Each row was made from one small tree. The marks that hang from a mark follow it in brackets, in alphabetical order. Every link used is in the known rows. Write each row's tree.
Known rows
puvat(bani(mezef muzef pupog zale zevu)): -15.6 4.1 -30.0 2.6 50.6 -4.1 14.3 18.4 6.4 47.4 -60.9 27.2 -26.9 38.4 7.2 -40.5 8.6 -23.3 -13.2 -39.0 -44.3 17.4 52.6 -10.5 -26.1 38.3 34.5
migez(bani): -35.2 17.9 -5.9 -10.2 1.5 12.8 0.1 -6.0 -22.4 27.0 -24.1 -1.2 -16.3 14.1 34.8 -13.7 8.5 2.9 1.7 2.2 -7.6 14.4 25.5 2.7 7.9 16.4 13.2
bani(mezef pupog sipet): -29.6 15.1 -24.6 6.6 22.9 -14.0 9.9 2.1 -16.1 43.3 -28.6 15.2 -21.3 30.9 13.0 -29.7 1.0 -14.5 -4.9 -26.6 -29.1 12.2 41.8 -1.9 -10.4 23.8 29.2
ronet(pevos): -29.0 20.4 -1.2 -5.3 8.6 0.8 5.6 -3.9 -7.4 40.7 -35.5 -1.9 -12.4 26.5 36.6 -1.1 18.3 -2.7 -1.3 -7.7 -3.9 15.3 11.7 -0.6 -16.7 27.1 13.9
puvat(bani(migez pupog sedives zale)): -6.7 8.2 -8.3 0.3 25.9 -6.0 2.7 -11.4 5.0 22.7 -60.0 8.9 -26.2 34.2 6.4 -6.8 7.5 -25.2 -20.7 -36.6 -24.4 11.6 57.7 -1.7 -10.8 29.7 26.4
sedives(ronet): -35.1 19.6 -16.6 -15.8 -7.0 2.0 7.4 -0.7 -22.1 44.0 -26.4 15.1 -19.7 13.5 47.4 10.5 2.9 1.0 5.4 -0.2 -1.2 5.7 27.9 1.7 -1.7 15.0 13.1
sedives(ronet(muzef pevos(bani(vanu zevu)))): -37.7 20.2 -29.1 -9.3 35.0 10.3 18.4 23.3 3.7 82.2 -62.1 17.0 -20.4 47.9 41.1 -3.0 -5.6 -7.3 2.3 -30.0 -27.7 19.2 3.0 -7.1 -35.4 20.8 11.9
migez(bani(muzef)): -37.6 15.1 -17.2 -11.6 17.0 12.2 4.1 10.0 -16.3 31.1 -29.5 6.6 -15.3 14.1 24.2 -21.1 9.7 -3.3 3.7 -1.6 -21.0 15.1 26.8 1.1 3.4 20.6 20.1
puvat(bani(mezef migez pupog vanu zale)): -37.7 13.8 -25.1 10.8 22.3 -9.7 14.4 10.8 -6.3 33.4 -49.7 4.6 -25.2 46.8 3.6 -21.9 -1.2 -37.8 -16.8 -53.0 -37.1 25.6 58.5 -5.3 -16.4 33.1 28.0
mezef(bani(zale zevu)): -15.2 14.9 -13.3 -1.0 13.5 8.0 11.9 3.2 -0.5 40.9 -16.1 23.4 -19.7 17.5 18.9 -6.6 -0.8 3.4 -10.5 -17.9 -24.3 5.0 17.4 -2.4 -22.5 23.0 15.0
bani(sipet zale): -28.1 25.6 -10.5 3.4 -2.4 -13.6 7.7 -9.6 -12.8 27.0 -17.5 13.6 -23.2 23.1 21.0 -0.9 -5.7 -5.0 -4.9 -25.7 -15.6 7.6 34.8 -0.7 -7.0 18.2 16.9
bani(mezef muzef pupog sipet zale): -27.2 9.1 -38.4 12.8 33.4 -15.4 14.7 13.4 -9.6 43.8 -34.1 27.4 -24.2 35.5 -2.0 -25.7 -5.2 -25.7 -11.9 -43.4 -44.8 10.5 48.9 -2.9 -13.7 25.5 34.2
ronet(muzef pevos): -30.9 29.9 -0.6 -2.6 15.2 -3.6 8.7 12.8 3.3 55.5 -45.2 -10.0 -14.8 27.8 43.7 -9.8 18.7 -9.5 0.3 -16.4 -1.0 17.1 11.4 5.7 -21.3 28.3 8.2
ronet(pevos(bani(mezef muzef sedives))): -11.6 -4.0 -27.6 -0.6 41.1 3.5 3.8 13.6 3.7 49.1 -54.3 16.0 -16.5 37.3 12.3 -19.0 13.9 -3.5 -14.9 -20.6 -42.6 13.3 1.5 2.6 -8.7 28.0 35.0
pevos(bani(migez pupog sipet zevu) ronet): -28.1 -6.9 -37.1 -5.6 44.4 2.9 16.5 -0.1 -6.1 63.8 -58.5 29.3 -20.4 47.3 15.8 -19.5 -14.5 -22.1 0.5 -34.4 -48.8 13.8 36.6 -12.3 -33.3 14.7 31.1
puvat(bani(migez muzef pupog vanu zale)): -35.9 16.5 -26.0 1.5 35.8 -4.1 16.1 17.3 3.9 37.5 -57.1 12.0 -22.4 43.4 -0.3 -19.3 -1.4 -40.7 -7.5 -49.5 -40.8 24.2 58.9 -9.3 -26.6 34.4 27.8
sedives(ronet(muzef pevos(bani))): -31.4 16.3 -14.8 -12.3 13.4 9.7 6.8 7.0 -1.4 68.0 -56.0 2.5 -18.2 33.7 56.0 6.8 5.6 3.1 3.8 -11.9 -6.9 12.9 4.3 3.8 -15.7 15.3 9.3
pevos(bani(muzef sipet zale zevu) ronet): -22.9 -0.6 -40.5 -4.3 35.5 3.5 15.3 7.8 -1.2 59.8 -48.5 40.3 -24.2 39.5 19.0 -13.0 -17.2 -11.8 0.7 -33.7 -51.1 8.8 21.0 -11.4 -27.8 14.8 29.4
puvat(bani(mezef muzef pupog sipet zevu)): -23.5 9.8 -31.6 -0.2 57.2 -13.2 17.5 16.0 5.7 46.6 -55.6 24.5 -25.9 36.3 -2.5 -54.2 8.5 -17.7 0.4 -38.0 -50.5 20.8 52.7 -14.9 -29.3 38.2 40.5
puvat(bani(muzef sedives zevu)): -5.4 13.6 -12.8 -13.8 44.6 -1.4 8.0 12.1 13.5 36.2 -58.4 21.5 -23.9 20.8 11.5 -31.7 17.4 -5.8 -2.0 -17.7 -33.3 12.6 33.1 -7.5 -20.8 38.6 30.7
puvat(bani): -24.4 26.1 7.4 -13.7 1.9 0.3 0.5 -7.1 -3.6 28.2 -37.0 -4.9 -19.4 16.6 41.7 -19.1 18.5 1.9 5.7 -4.7 -1.5 17.4 30.3 -1.6 -8.1 29.0 15.1
migez(bani(sipet zevu)): -35.7 18.2 -16.4 -6.0 21.0 2.1 9.8 -5.8 -16.6 28.0 -24.8 12.3 -21.5 21.1 12.8 -24.4 -0.9 2.6 2.7 -14.9 -27.0 14.9 32.3 -8.0 -6.4 19.0 21.2
bani(mezef migez pupog vanu zale zevu): -36.6 7.8 -42.1 15.1 38.8 -10.8 24.1 25.7 -10.2 51.9 -42.9 26.9 -23.4 50.1 -6.0 -21.2 -11.2 -40.4 -22.8 -57.6 -50.7 19.9 53.5 -6.2 -26.2 30.0 28.8
puvat(bani(muzef pupog sipet vanu zale)): -31.4 24.9 -24.3 3.5 36.9 -9.1 13.8 6.4 3.9 37.9 -47.8 19.7 -27.1 42.6 0.7 -26.0 -6.9 -29.4 -0.1 -49.0 -41.7 20.1 52.5 -15.0 -28.6 31.5 29.4
puvat(bani(migez pupog)): -26.8 14.6 -3.3 -7.7 21.8 -2.1 5.8 -2.5 -1.8 32.9 -52.6 -3.0 -18.7 29.3 22.3 -22.4 14.3 -20.1 -1.0 -21.6 -15.4 20.8 53.4 -4.0 -16.3 30.8 22.8

Write each row's tree
-37.6 16.5 -30.8 -2.3 36.9 -18.1 24.1 21.8 -1.7 39.5 -33.4 21.3 -18.8 25.9 -6.5 -24.3 -0.7 -19.4 1.8 -35.9 -44.5 15.7 44.2 -7.6 -23.9 29.3 31.9
bani(migez muzef sipet zevu)
-41.0 22.1 -23.1 -8.2 40.2 -5.8 22.2 30.2 7.8 41.2 -52.5 11.5 -20.0 34.3 3.3 -32.0 6.2 -25.8 3.7 -38.0 -42.7 28.1 43.8 -13.0 -31.4 40.0 28.4
puvat(bani(migez muzef vanu zevu))
-28.1 21.4 -29.2 2.4 42.7 2.7 20.8 8.7 -0.5 54.6 -23.0 30.3 -20.6 34.3 -3.0 -29.3 -12.4 -10.8 0.7 -34.8 -46.8 11.9 26.9 -15.0 -41.4 25.0 24.9
mezef(bani(pupog sipet vanu zevu))
-21.2 11.4 -26.0 1.6 34.5 5.6 12.5 10.7 -0.3 40.0 -31.6 17.6 -17.3 30.6 -7.1 -12.1 -3.4 -24.3 -13.9 -33.0 -40.7 9.1 29.2 -0.3 -22.0 25.2 26.0
mezef(bani(migez pupog sedives vanu))
-15.7 20.0 -1.5 -6.6 14.9 -1.9 7.1 -4.4 3.0 32.3 -44.0 12.3 -25.3 25.6 29.3 -15.4 8.7 -2.1 -5.4 -22.8 -15.4 14.8 37.9 -8.3 -19.2 31.1 16.7
puvat(bani(zale zevu))
-21.3 11.7 -31.5 1.0 52.1 -5.4 17.8 18.3 -1.4 49.8 -52.6 29.5 -21.5 42.9 -8.5 -20.7 -4.1 -33.0 -15.5 -41.9 -45.8 13.7 44.4 -7.4 -29.0 30.7 29.3
bani(migez pupog sedives vanu zevu)
-38.6 19.5 -21.6 0.4 43.9 1.0 20.4 30.6 12.6 71.2 -62.8 2.7 -16.1 54.2 19.4 -18.8 -1.2 -19.9 -5.2 -44.1 -38.2 27.9 10.8 -4.0 -39.1 29.6 16.0
ronet(muzef pevos(bani(migez vanu zevu)))
-38.6 25.0 -13.9 -9.7 7.9 -0.1 12.2 11.3 -4.3 60.7 -48.1 -1.4 -18.2 25.9 52.7 10.8 12.2 -8.0 3.2 -13.5 2.2 12.1 15.7 4.6 -17.6 21.2 7.5
sedives(ronet(muzef pevos))
-7.6 16.3 -4.1 -4.4 30.5 4.9 -0.3 5.8 12.9 56.9 -60.7 0.7 -18.1 36.3 35.1 -10.3 12.5 -0.4 -9.2 -16.9 -17.2 11.4 -1.6 7.0 -15.8 23.7 15.1
ronet(muzef pevos(bani(sedives)))
-12.2 -0.3 -40.9 -10.9 44.2 3.6 6.4 0.0 -4.0 53.9 -53.6 41.1 -25.4 33.2 9.9 -6.1 -11.9 -6.0 -1.4 -22.1 -45.6 0.7 33.4 -6.1 -10.2 12.4 35.6
pevos(bani(muzef pupog sedives(ronet) sipet))
-25.9 17.8 -29.2 -10.8 6.5 10.9 11.1 4.5 -10.2 41.1 -18.7 25.1 -21.4 15.5 20.5 11.8 -6.1 -1.5 -3.3 -13.0 -24.2 1.0 10.8 0.0 -9.9 15.8 18.1
mezef(bani(sedives(ronet) vanu))
-26.5 3.8 -26.9 -9.9 40.4 3.6 14.6 25.6 1.6 53.6 -47.6 23.4 -15.1 31.0 11.2 -24.7 -0.4 -7.2 -1.7 -22.7 -44.7 17.3 26.6 -3.8 -21.0 24.4 28.1
pevos(bani(migez muzef zevu))
-5.0 -11.1 -34.0 -12.7 49.3 18.0 1.2 7.5 -1.1 66.3 -66.8 34.8 -18.9 37.3 27.7 -18.7 -2.1 -17.4 -2.7 -13.7 -42.9 4.6 18.1 -3.0 -18.8 15.8 31.6
pevos(bani(muzef pupog sedives) ronet)
-51.4 7.1 -40.7 -10.1 27.2 8.6 19.1 20.6 -6.5 58.3 -54.4 15.2 -14.4 45.1 18.7 10.7 -5.6 -18.8 1.1 -31.0 -39.6 21.9 15.2 -7.1 -21.3 19.7 25.8
sedives(ronet(pevos(bani(migez muzef vanu))))
-10.3 6.3 -19.5 5.5 24.8 -7.3 6.1 -2.6 -4.7 31.1 -46.2 19.2 -22.2 33.0 2.8 1.6 -1.5 -27.8 -24.5 -35.6 -27.5 5.1 50.1 3.3 -8.5 22.5 24.9
bani(migez pupog sedives zale)
-18.8 22.0 -24.9 -2.9 51.4 -9.1 10.4 7.0 9.3 36.3 -56.9 22.0 -26.6 38.1 -7.5 -34.2 1.1 -25.6 0.7 -39.9 -46.2 16.7 46.2 -13.3 -25.4 34.7 36.1
puvat(bani(muzef pupog sedives sipet vanu))
-24.4 10.6 -18.5 2.2 14.4 2.2 17.7 7.1 -0.5 34.2 -19.9 17.5 -18.5 20.9 6.5 -2.9 -2.4 -7.7 -13.7 -30.3 -31.2 8.1 29.3 -0.5 -22.5 23.8 19.0
mezef(bani(migez zale zevu))
-35.1 19.5 -21.6 -13.5 8.1 -4.4 11.9 2.1 -6.6 26.6 -49.7 8.2 -25.8 27.3 18.0 6.7 1.5 -19.6 -3.0 -28.4 -22.0 15.9 43.6 -4.3 -6.6 25.6 23.7
puvat(bani(migez sedives(ronet) vanu))
-21.1 -5.9 -32.2 -13.5 39.3 19.5 5.0 11.0 -7.3 72.4 -58.9 28.0 -15.6 36.7 39.2 -21.2 -2.2 -16.7 6.2 -9.8 -35.7 10.4 19.0 -4.5 -23.0 14.8 25.8
pevos(bani(muzef pupog) ronet)
-48.1 27.2 -19.9 6.0 28.0 -9.2 17.6 17.2 6.1 57.4 -49.4 -7.6 -16.8 52.1 13.8 -13.8 -6.5 -20.9 0.1 -49.1 -34.9 27.3 15.0 -1.4 -28.7 23.7 17.8
ronet(muzef pevos(bani(migez sipet vanu)))
-14.4 0.7 -34.1 11.1 41.0 -5.1 11.1 1.0 -6.4 54.9 -43.3 36.6 -26.7 48.3 4.8 -29.3 -15.1 -7.4 -17.1 -42.9 -51.0 11.1 37.2 -8.8 -20.4 19.6 32.4
pevos(bani(mezef pupog sipet zale zevu))
-18.5 8.2 -8.5 -8.5 32.1 11.2 6.8 -0.7 1.7 56.8 -50.8 13.8 -14.2 38.9 33.5 -12.6 9.4 7.5 -3.3 -10.8 -24.2 16.2 1.8 -8.4 -26.9 24.4 19.0
ronet(pevos(bani(zevu)))
-16.0 12.5 -14.1 2.7 6.6 -10.5 6.2 -1.2 -7.1 20.7 -33.8 11.9 -22.2 23.7 9.2 8.4 1.0 -18.7 -21.4 -30.6 -21.5 5.7 39.4 7.3 -0.2 22.3 21.0
bani(migez sedives zale)
-26.0 4.6 -13.1 -0.1 16.2 5.6 2.8 1.1 -7.6 49.6 -42.5 1.5 -14.0 37.2 34.5 -14.9 12.5 3.9 -8.0 -12.8 -22.7 18.2 1.0 1.5 -8.5 23.1 22.5
ronet(pevos(bani(mezef)))
-41.8 21.4 -20.1 -7.3 23.6 12.2 12.1 10.3 -17.5 39.5 -29.7 13.9 -19.4 27.9 19.2 -24.0 -2.2 -6.6 0.4 -16.3 -27.8 20.4 24.2 -8.1 -11.3 22.6 15.8
migez(bani(vanu zevu))
-43.4 29.4 -15.9 2.8 9.4 -16.2 12.4 4.7 -8.7 28.5 -29.8 0.5 -25.1 31.6 14.0 -33.1 3.4 -11.6 3.7 -34.9 -29.3 25.0 35.9 -7.6 -12.0 31.9 26.6
puvat(bani(mezef sipet vanu))
-23.1 0.8 -41.1 -10.4 37.5 -2.4 13.5 15.1 -7.9 46.6 -54.6 30.5 -21.1 25.6 6.3 2.8 0.6 -28.3 -9.0 -24.4 -34.5 4.1 50.9 0.1 -9.0 21.2 32.9
bani(migez muzef pupog sedives(ronet))
-38.6 12.8 -33.3 2.3 34.7 14.5 10.3 13.9 -16.1 42.1 -40.4 21.8 -20.5 37.5 6.5 -18.1 -9.3 -27.3 -8.3 -32.1 -38.5 17.4 41.4 -6.5 -10.3 20.4 22.1
migez(bani(muzef pupog vanu zale))
-29.1 8.9 -40.4 7.1 51.0 -3.9 16.8 14.8 -8.0 65.0 -42.6 34.5 -23.6 52.7 1.6 -42.4 -16.5 -13.2 -5.4 -42.9 -58.4 19.2 30.1 -13.8 -28.7 23.5 33.2
pevos(bani(mezef pupog sipet vanu zevu))
-22.5 19.2 -35.5 2.1 49.8 -9.9 14.0 15.2 -1.1 47.0 -42.3 32.3 -23.0 37.5 -10.1 -26.6 -7.8 -28.1 -3.6 -38.9 -49.1 10.3 38.9 -8.6 -22.8 27.4 34.3
bani(muzef pupog sedives sipet vanu)
-18.0 2.1 -19.4 -6.8 48.3 14.2 4.2 6.8 4.1 62.8 -60.8 16.3 -11.7 42.9 24.1 -19.1 9.5 -8.3 -2.3 -14.8 -32.4 16.4 12.6 -6.1 -27.5 24.5 26.4
ronet(pevos(bani(muzef pupog)))
-32.4 16.1 -31.4 13.4 19.5 -5.6 12.3 14.8 -16.6 50.0 -33.2 21.2 -22.6 42.9 14.3 -17.7 -7.6 -28.5 -17.1 -40.0 -32.2 14.9 40.0 -1.5 -14.6 25.0 21.6
bani(mezef pupog vanu zale)
